What can hang from each mark
K440: K136 K356
K543: K356 K440 K498 K712
K498: K543
K712: K543
K356: K543
K231: K136
K136: K231 K440

Every row comes from one small tree of marks. The marks that hang from a mark follow it in brackets, in the order of their numbers. Every link used is in the known rows. Which tree was each row made from?
Known rows
K136{K231 K440{K356{K543}}}: | -0.17 |  1.49 |  2.59 |  2.13 |  0.86 | -4.08 |  1.94 |  0.14 | -4.37 | -0.45 | -1.11 | -2.52 |  3.62 | -1.58 | -0.42 |  1.53 | -0.24 | -0.21 |
K136{K440{K356{K543}}}: |  0.47 |  2.14 |  0.76 |  1.35 |  0.19 | -3.51 |  2.80 | -0.60 | -3.44 |  0.24 | -0.73 | -0.91 |  1.31 |  0.35 | -1.99 | -0.42 |  2.61 | -1.14 |
K231{K136{K440{K356}}}: | -1.73 |  2.07 |  1.30 |  2.74 |  2.61 | -0.27 |  0.61 | -0.61 | -4.82 |  0.11 |  1.06 | -2.65 |  2.36 | -0.99 | -2.27 |  1.22 |  2.07 | -2.19 |
K712{K543{K440 K498}}: |  1.13 |  1.98 |  0.49 |  3.59 | -0.23 | -1.22 | -1.66 | -1.78 | -1.75 |  2.77 | -2.09 | -0.32 | -0.39 |  0.51 | -0.99 | -0.94 | -2.80 | -4.03 |
K543{K356 K712}: |  0.82 |  2.18 |  0.96 | -0.84 | -2.74 | -1.48 | -1.57 | -1.01 |  2.16 | -0.42 |  3.19 |  0.37 | -1.77 | -1.77 | -1.37 | -0.17 | -1.20 | -1.25 |
K498{K543{K440{K136}}}: |  2.00 |  1.83 | -0.30 |  3.82 | -0.28 | -1.33 | -1.66 |  0.47 | -2.06 |  1.23 |  0.91 | -0.33 |  2.46 |  4.24 |  0.08 | -3.45 |  0.02 | -2.49 |
K136{K231 K440{K356}}: | -0.65 |  1.07 |  3.62 |  2.94 |  0.50 | -3.61 | -0.56 | -0.56 | -3.15 | -0.65 |  2.11 | -2.87 |  3.43 | -1.33 | -0.92 |  3.57 | -1.49 | -1.03 |
K136{K231 K440}: | -1.97 | -1.67 |  3.10 |  2.29 | -0.44 | -1.13 |  1.04 | -0.67 | -2.43 |  0.57 |  1.16 | -1.63 |  3.28 | -1.82 |  0.72 |  3.45 | -1.46 |  1.36 |
K231{K136{K440{K356{K543{K498}}}}}: | -0.70 |  3.71 |  0.63 |  3.76 |  2.26 | -0.36 |  1.74 | -1.36 | -6.12 |  1.00 | -2.64 | -2.96 |  3.19 | -2.44 | -1.87 | -0.96 |  1.46 | -1.90 |
K498{K543{K356 K712}}: |  1.37 |  3.69 |  0.34 | -0.37 | -4.06 | -1.65 | -0.03 |  0.97 |  1.17 | -0.03 |  1.20 | -0.01 | -1.36 |  0.20 |  0.67 | -0.80 | -0.24 | -0.52 |
K543{K440{K136} K498 K712}: |  3.26 |  1.53 |  0.07 |  5.28 | -1.47 | -2.12 | -5.65 | -4.08 | -0.74 |  1.71 |  4.83 | -1.03 |  2.22 |  0.38 | -3.17 | -1.96 | -2.14 | -5.12 |
K440{K136}: |  1.32 |  0.03 | -0.23 |  1.33 |  0.81 | -0.38 | -2.11 | -0.06 | -0.68 |  0.11 |  1.35 | -0.98 |  2.13 |  0.21 | -1.82 | -1.85 | -0.24 | -1.47 |
K498{K543{K356}}: |  0.51 |  3.59 |  1.01 | -0.39 | -2.22 | -0.09 |  1.10 |  1.99 |  0.71 | -0.36 | -1.54 |  0.61 | -0.64 |  0.64 |  1.77 | -1.49 | -0.81 |  0.80 |
K136{K231 K440{K356{K543{K712}}}}: |  0.69 |  1.64 |  1.98 |  2.21 | -0.91 | -5.58 |  0.74 | -0.64 | -3.92 | -0.19 |  1.42 | -3.00 |  2.69 | -2.13 | -1.41 |  2.31 |  0.44 | -1.61 |
K356{K543}: |  0.35 |  0.39 | -1.18 | -0.90 |  0.41 | -0.43 |  2.50 |  0.75 | -1.06 |  0.22 | -3.28 |  0.26 | -0.03 | -0.10 |  0.42 | -2.04 |  1.19 |  0.73 |
K356{K543{K712}}: |  1.25 |  0.66 | -1.51 | -0.91 | -1.34 | -1.85 |  1.22 | -0.09 | -0.64 |  0.44 | -0.65 | -0.05 | -0.72 | -0.77 | -0.59 | -1.17 |  1.88 | -0.54 |
K356{K543{K440 K712}}: |  1.38 |  0.85 | -0.95 |  1.29 | -1.05 | -2.54 |  0.29 | -1.68 | -1.04 |  1.31 |  0.78 |  0.92 | -0.80 |  1.09 | -0.80 | -2.19 |  0.98 | -2.10 |
K440{K136{K231}}: |  0.58 | -0.78 |  1.69 |  1.84 |  1.29 | -1.12 | -3.17 |  0.74 | -1.48 | -0.69 |  0.78 | -2.56 |  4.15 | -1.54 | -0.33 |  0.06 | -2.83 | -0.70 |

Which tree is each row?
|  4.90 |  4.46 | -1.03 |  2.82 | -0.50 | -4.26 | -3.75 | -1.64 | -2.42 |  0.00 |  1.28 | -2.60 |  2.34 | -0.94 | -4.31 | -2.96 | -0.46 | -5.19 | => K440{K136 K356{K543{K498 K712}}}
|  2.26 |  2.48 |  1.17 |  2.73 | -1.75 | -2.65 | -4.64 | -2.50 |  1.20 |  0.42 |  5.99 |  0.38 |  0.38 |  0.42 | -3.27 | -2.81 | -2.22 | -4.30 | => K543{K356 K440{K136} K712}
|  2.01 |  2.11 |  2.59 |  4.74 |  2.58 | -3.99 | -5.63 | -0.58 | -2.70 | -1.08 |  3.30 | -2.64 |  4.44 |  0.97 | -1.81 | -0.85 | -3.57 | -4.64 | => K543{K440{K136{K231} K356}}
|  0.96 |  4.15 |  2.12 |  2.72 | -1.01 | -1.29 | -2.05 | -1.97 |  0.12 |  2.18 | -1.77 |  0.63 | -1.43 | -0.66 | -1.31 | -1.89 | -4.69 | -3.93 | => K712{K543{K356 K440 K498}}
|  1.02 |  2.39 |  1.46 |  1.34 | -2.47 | -2.19 | -2.55 | -2.59 |  1.84 |  0.46 |  4.62 |  1.36 | -1.51 |  0.01 | -1.46 | -0.90 | -1.99 | -2.77 | => K543{K356 K440 K712}
|  0.66 |  3.84 |  1.49 |  1.64 | -2.02 | -0.74 |  0.20 |  0.25 |  0.50 |  0.54 | -0.05 |  1.43 | -0.57 |  2.57 |  1.71 | -2.52 | -1.42 | -0.83 | => K498{K543{K356 K440}}
|  3.18 |  3.66 |  1.58 |  3.72 |  1.88 | -3.45 | -3.52 |  0.19 | -3.60 | -0.97 | -1.99 | -3.78 |  5.07 | -2.18 | -1.63 | -1.96 | -3.55 | -3.01 | => K440{K136{K231} K356{K543{K498}}}
| -1.57 |  2.45 |  0.18 |  2.02 |  3.02 | -0.87 |  3.16 |  0.13 | -5.97 |  0.36 | -2.19 | -2.39 |  2.32 | -1.29 | -1.89 | -0.97 |  3.21 | -1.34 | => K231{K136{K440{K356{K543}}}}
| -0.58 |  2.55 | -0.36 |  2.09 |  1.15 | -2.18 |  1.97 | -0.94 | -5.58 |  0.47 |  0.33 | -2.64 |  1.64 | -1.74 | -2.87 | -0.10 |  3.71 | -2.62 | => K231{K136{K440{K356{K543{K712}}}}}
|  1.24 |  3.26 |  3.22 |  3.76 | -0.57 | -1.85 | -2.96 |  1.22 | -1.07 | -0.18 |  0.75 | -1.01 |  3.59 |  1.14 |  1.40 | -2.57 | -4.42 | -1.38 | => K498{K543{K356 K440{K136{K231}}}}
|  1.71 |  3.39 |  1.43 |  0.88 | -3.47 | -1.09 | -2.97 | -2.52 |  2.02 |  0.29 |  2.55 | -0.01 | -0.93 | -2.97 | -1.52 | -0.03 | -3.16 | -1.90 | => K543{K356 K498 K712}
|  3.03 |  4.20 |  0.77 |  4.57 | -1.43 | -3.95 | -4.93 | -3.77 | -0.99 |  0.38 |  4.64 | -1.06 |  0.44 |  0.74 | -2.83 |  0.03 | -1.96 | -5.98 | => K543{K440{K356} K498 K712}
|  3.61 |  2.05 | -0.96 |  4.36 | -1.21 | -2.61 | -3.16 | -3.23 | -1.99 |  1.91 |  1.59 | -0.78 |  2.31 |  0.25 | -2.68 | -4.02 | -0.92 | -4.45 | => K356{K543{K440{K136} K498 K712}}
|  1.86 |  3.61 |  1.94 |  3.17 | -3.36 | -1.76 | -3.96 | -4.06 |  1.51 |  1.01 |  3.92 |  0.89 | -0.81 | -0.99 | -1.58 | -1.07 | -3.78 | -3.44 | => K543{K356 K440 K498 K712}
|  1.65 |  1.85 | -0.53 |  2.59 | -2.94 | -2.25 | -0.47 | -0.43 | -1.13 |  1.31 |  2.26 |  0.14 | -0.29 |  3.25 |  0.90 | -0.74 |  0.87 | -2.04 | => K498{K543{K440 K712}}
|  1.34 |  3.34 |  1.03 |  3.29 | -0.51 | -2.95 |  1.47 | -1.97 | -3.53 |  1.08 | -1.15 | -1.57 |  2.07 | -0.78 | -2.05 | -0.34 |  0.69 | -1.89 | => K136{K440{K356{K543{K498}}}}
|  1.86 |  1.99 |  2.10 |  2.61 |  2.22 | -3.45 | -4.62 |  0.88 | -2.42 | -1.80 |  1.79 | -3.55 |  4.40 | -1.01 | -1.86 |  0.13 | -3.00 | -3.14 | => K440{K136{K231} K356}
|  2.17 |  1.99 | -0.49 |  3.17 | -2.04 | -1.94 | -1.05 | -3.15 | -1.24 |  1.71 |  0.39 |  0.33 |  0.14 |  0.02 | -0.90 | -2.04 | -0.73 | -2.83 | => K356{K543{K440 K498 K712}}
|  2.00 |  0.15 |  0.64 |  3.40 |  0.29 | -3.65 | -2.83 | -0.85 | -2.51 |  0.52 |  1.68 | -1.60 |  3.62 | -0.34 | -0.93 | -2.24 | -1.89 | -2.81 | => K356{K543{K440{K136{K231}} K712}}
|  2.85 |  4.58 | -0.03 |  3.28 | -1.89 | -4.48 | -1.88 | -0.36 | -1.94 |  0.09 |  3.23 | -0.84 | -0.09 |  3.71 | -0.61 | -0.64 |  0.83 | -4.69 | => K498{K543{K440{K356} K712}}
|  2.22 |  2.53 |  0.97 |  1.72 |  2.78 | -3.85 | -2.21 |  1.60 | -3.47 | -1.63 | -1.44 | -3.21 |  4.39 | -1.10 | -1.44 | -1.93 | -1.62 | -2.46 | => K440{K136{K231} K356{K543}}
|  2.01 |  4.36 |  0.43 |  3.29 | -0.10 | -3.10 | -0.98 |  0.70 | -2.35 | -0.09 |  0.55 | -0.32 |  0.54 |  4.40 |  0.41 | -1.51 |  0.30 | -3.30 | => K498{K543{K440{K356}}}
|  2.18 |  2.80 |  2.16 |  4.48 |  2.87 | -5.03 | -4.87 |  0.64 | -3.90 |  0.29 |  0.33 | -3.34 |  3.26 |  0.75 | -2.83 | -0.88 | -3.96 | -6.58 | => K712{K543{K440{K136{K231} K356}}}
|  3.68 |  4.16 |  1.24 |  5.87 |  1.07 | -2.95 | -6.10 | -2.86 | -2.04 |  0.33 |  3.26 | -1.54 |  3.19 |  1.73 | -3.60 | -2.64 | -2.76 | -6.40 | => K543{K440{K136 K356} K498}
|  3.82 |  4.76 |  0.69 |  5.40 |  1.49 | -4.09 | -5.23 | -1.73 | -3.29 |  1.75 |  0.18 | -2.28 |  1.85 |  1.42 | -4.41 | -2.71 | -3.17 | -8.12 | => K712{K543{K440{K136 K356} K498}}
|  4.36 |  4.58 | -0.44 |  4.54 | -1.14 | -4.95 | -4.10 | -0.27 | -2.66 |  0.27 |  4.55 | -1.84 |  2.00 |  4.06 | -2.47 | -2.53 |  0.67 | -6.28 | => K498{K543{K440{K136 K356} K712}}
|  1.59 |  3.41 |  0.63 |  2.41 |  1.50 | -3.99 | -1.75 | -0.20 | -2.42 |  1.04 | -0.47 | -0.81 | -1.00 |  2.12 | -2.30 | -0.79 | -0.88 | -5.65 | => K712{K543{K440{K356}}}
|  2.58 |  2.09 |  0.35 |  4.91 |  0.60 | -1.70 | -3.74 | -1.77 | -2.32 |  3.02 | -0.75 | -1.37 |  1.65 |  0.78 | -2.88 | -2.75 | -3.16 | -5.66 | => K712{K543{K440{K136} K498}}
|  2.73 |  0.92 | -1.39 |  2.65 | -0.32 | -2.99 | -1.65 | -1.82 | -1.80 |  1.23 |  2.15 | -0.24 |  1.46 |  1.39 | -2.56 | -3.99 |  0.89 | -3.68 | => K356{K543{K440{K136} K712}}
|  2.70 |  2.84 |  0.68 |  4.17 |  1.98 | -3.30 | -4.72 | -1.39 | -1.89 | -0.34 |  3.90 | -1.03 |  2.32 |  2.86 | -3.37 | -2.59 | -0.71 | -5.58 | => K543{K440{K136 K356}}
|  2.00 |  1.72 | -1.12 |  0.92 | -2.19 | -1.46 | -0.04 | -1.71 | -0.88 |  1.11 | -1.10 | -0.65 |  0.15 | -1.91 | -0.78 | -1.24 | -0.15 | -1.33 | => K356{K543{K498 K712}}
|  4.49 |  4.23 |  0.61 |  5.78 | -0.55 | -4.43 | -6.99 | -4.00 | -1.94 |  0.67 |  6.00 | -2.00 |  2.39 |  1.03 | -4.68 | -1.90 | -2.12 | -7.59 | => K543{K440{K136 K356} K498 K712}
|  1.20 |  0.16 |  1.13 |  3.33 |  1.97 | -1.97 | -1.74 | -0.13 | -2.87 |  0.29 | -1.06 | -1.22 |  4.36 |  0.32 | -0.01 | -3.10 | -2.36 | -1.53 | => K356{K543{K440{K136{K231}}}}
|  2.84 |  3.92 |  0.66 |  3.00 | -2.95 | -2.72 | -3.20 | -0.58 |  0.26 |  0.89 |  3.97 |  0.10 |  0.86 |  2.33 | -1.25 | -3.41 | -1.22 | -3.67 | => K498{K543{K356 K440{K136} K712}}
